What can hang from each mark
ruvo: marip
mitob: ruvo
putus: marip sosuz
kager: marip mitob musut
likog: marip
marip: dibigov kager putus
sosuz: putus
musut: kager

Known rows, with every way that one mark hangs from another
likog(marip(dibigov)): [ 19 -12  14   8  -2 -27  16   2  -1   5   6  -3  18 -42 -24 -11  24]
marip(dibigov kager putus): [ 10 -23  44   8 -13  10   2 -26   0  12 -17   5   0 -15  -7 -25   0]
kager(marip(dibigov putus) mitob musut): [ 14 -13   9  -2   6   7   1  14  -1 -14  -3 -11 -24  10  -5  10  17]
musut(kager(marip(dibigov putus) mitob(ruvo))): [ 25 -10   9 -25 -13   8   5  13 -19  -3  -9  -1  -4   3  -2  19  -2]
mitob(ruvo(marip(dibigov kager(musut) putus(sosuz)))): [-17  19  12  -1  -7  45 -24 -25   6   0  10  18  -2  15  17  -1 -15]
ruvo(marip(dibigov)): [  0   6  27  16  11 -18  -1  -7 -10   8   6   4  16 -16 -23 -22  10]
likog(marip(dibigov kager putus(sosuz))): [  5 -17  17  -4 -17  21  10 -22  17  19   0  10  -4 -29  -1 -14   6]
putus(marip): [-11   4  -9  23  32 -51   9  14 -10   3   1 -13  30 -18 -27 -11  -1]
putus(marip(kager(musut)) sosuz): [-34  14 -36  11  26 -18   0   3  13  -2   4  -6  16   2  -2  -8 -15]
kager(marip(dibigov putus) mitob): [ 20 -17  23   0   0  -7   6   9  -6  -3  -7 -11 -15  -3 -11   4  14]
mitob(ruvo): [ 10  14  -7  24  -3 -52  -2  14 -19  -1   3  -2  33 -21  -8  -1   6]
putus(marip(dibigov kager(musut)) sosuz): [-32   9 -15   0  23   0  -6  -9  20  -5   5   0  13   2  -2  -4 -20]
kager(musut): [  1   7 -16  24  15 -41   4  18  -8  -3   3  -8  14 -12 -13 -12  18]
musut(kager(marip(putus) mitob(ruvo))): [ 23  -5 -12 -13  -8 -12  10  25 -26   0 -10  -8  -1   4  -3  17   4]
sosuz(putus(marip(dibigov kager))): [ -4   4  21  17  15 -16   5 -15  19  -5  -7   1  36  -6  -8  -8 -19]
putus(marip(dibigov kager(mitob(ruvo) musut)) sosuz): [-20  22 -27  -8  -2   3 -13  -3   7 -26  10   0  17  20  18  19 -22]
musut(kager(mitob(ruvo(marip(dibigov putus(sosuz)))))): [  0  19  -1 -22 -14  23  -5  -2 -22  14  11  22   4  15   9   7  -9]
ruvo(marip(dibigov kager(mitob musut) putus(sosuz))): [-11   5   7  -6  -9  40 -10 -22   6   1   6   9 -20  25  15 -10   1]

Rows
[  3  15 -17  -9  -2  11 -14  19   3 -17  12   1 -15  15  18  35  -1]  kager(marip(dibigov putus(sosuz)) mitob(ruvo) musut)
[-23   9 -24  -6  10   0  -2  -4  12 -16   6  -3   6  16   6   2 -13]  putus(marip(dibigov kager(mitob musut)) sosuz)
[ -2   3 -12  -6  10   9  -3  18   9  -7   8  -3 -27  12   7  17   8]  kager(marip(dibigov putus(sosuz)) mitob musut)
[  5  -7  -4  14  23 -11   3  21   0  -2  -4 -15 -15  -6 -13   0  14]  kager(marip(putus) musut)
[  9   6 -14 -29 -10   9   1  17  -8   6   2   6  -7   7  10  27 -10]  musut(kager(marip(dibigov putus(sosuz)) mitob(ruvo)))
[-16  -6   8   5  20  -1  -2 -13   8 -13  -6  -8  15  -2 -13 -13 -12]  putus(marip(dibigov kager(musut)))
[-19   8 -32   8   7 -31   8   2   3   0   0  -9  17   3   0  -4 -11]  putus(marip(kager(mitob)) sosuz)
[  9 -13  -4 -13 -23  34   8 -13  15  -4   5   4 -18  -2  13  -1  16]  likog(marip(dibigov kager(mitob musut) putus(sosuz)))
[ 20  -7   9  10 -33  -7  -1 -10 -19  -6 -14  -3   7   4  13  -4   3]  marip(kager(mitob(ruvo)) putus)
[ -6   5  -2   8 -12   9   0 -15  -5  16   0   6 -10  12   8 -18   4]  ruvo(marip(kager(mitob) putus(sosuz)))
[-10   3  -4  -1  22   9  -6  13  16   5   8   0 -20  -3  -2  11   2]  kager(marip(dibigov putus(sosuz)) musut)
[ -5  -3   9   2  16  -4  -1   8  12  17   4   3 -13 -14  -7   6   0]  kager(marip(dibigov putus(sosuz)))
[ 11 -22  22 -16  12   5  12   8  -7  19 -14  -3  -9 -15 -22  -5   0]  musut(kager(marip(dibigov putus)))
[ 13 -18  21  -1 -19  22   0 -17  -3 -12 -12  -1 -13  12   7 -13   9]  marip(dibigov kager(mitob musut) putus)
[  8  10 -36 -19  -5  -9   5  29 -13  10   1  -1  -4   6   9  24  -5]  musut(kager(marip(putus(sosuz)) mitob(ruvo)))
[ 22 -11  32  -1 -37  12  -6 -22 -13  -9 -12   4   5   3  13  -1  -2]  marip(dibigov kager(mitob(ruvo)) putus)
[ -5   1 -22   4 -12   5   1  -3   3   1  -2   1 -14  16  18  -7   7]  marip(kager(mitob musut) putus(sosuz))
[-11  -3   8   0  -4  26  -7 -19  15   9  -1  12 -10   1  11 -13  -5]  marip(dibigov kager(musut) putus(sosuz))
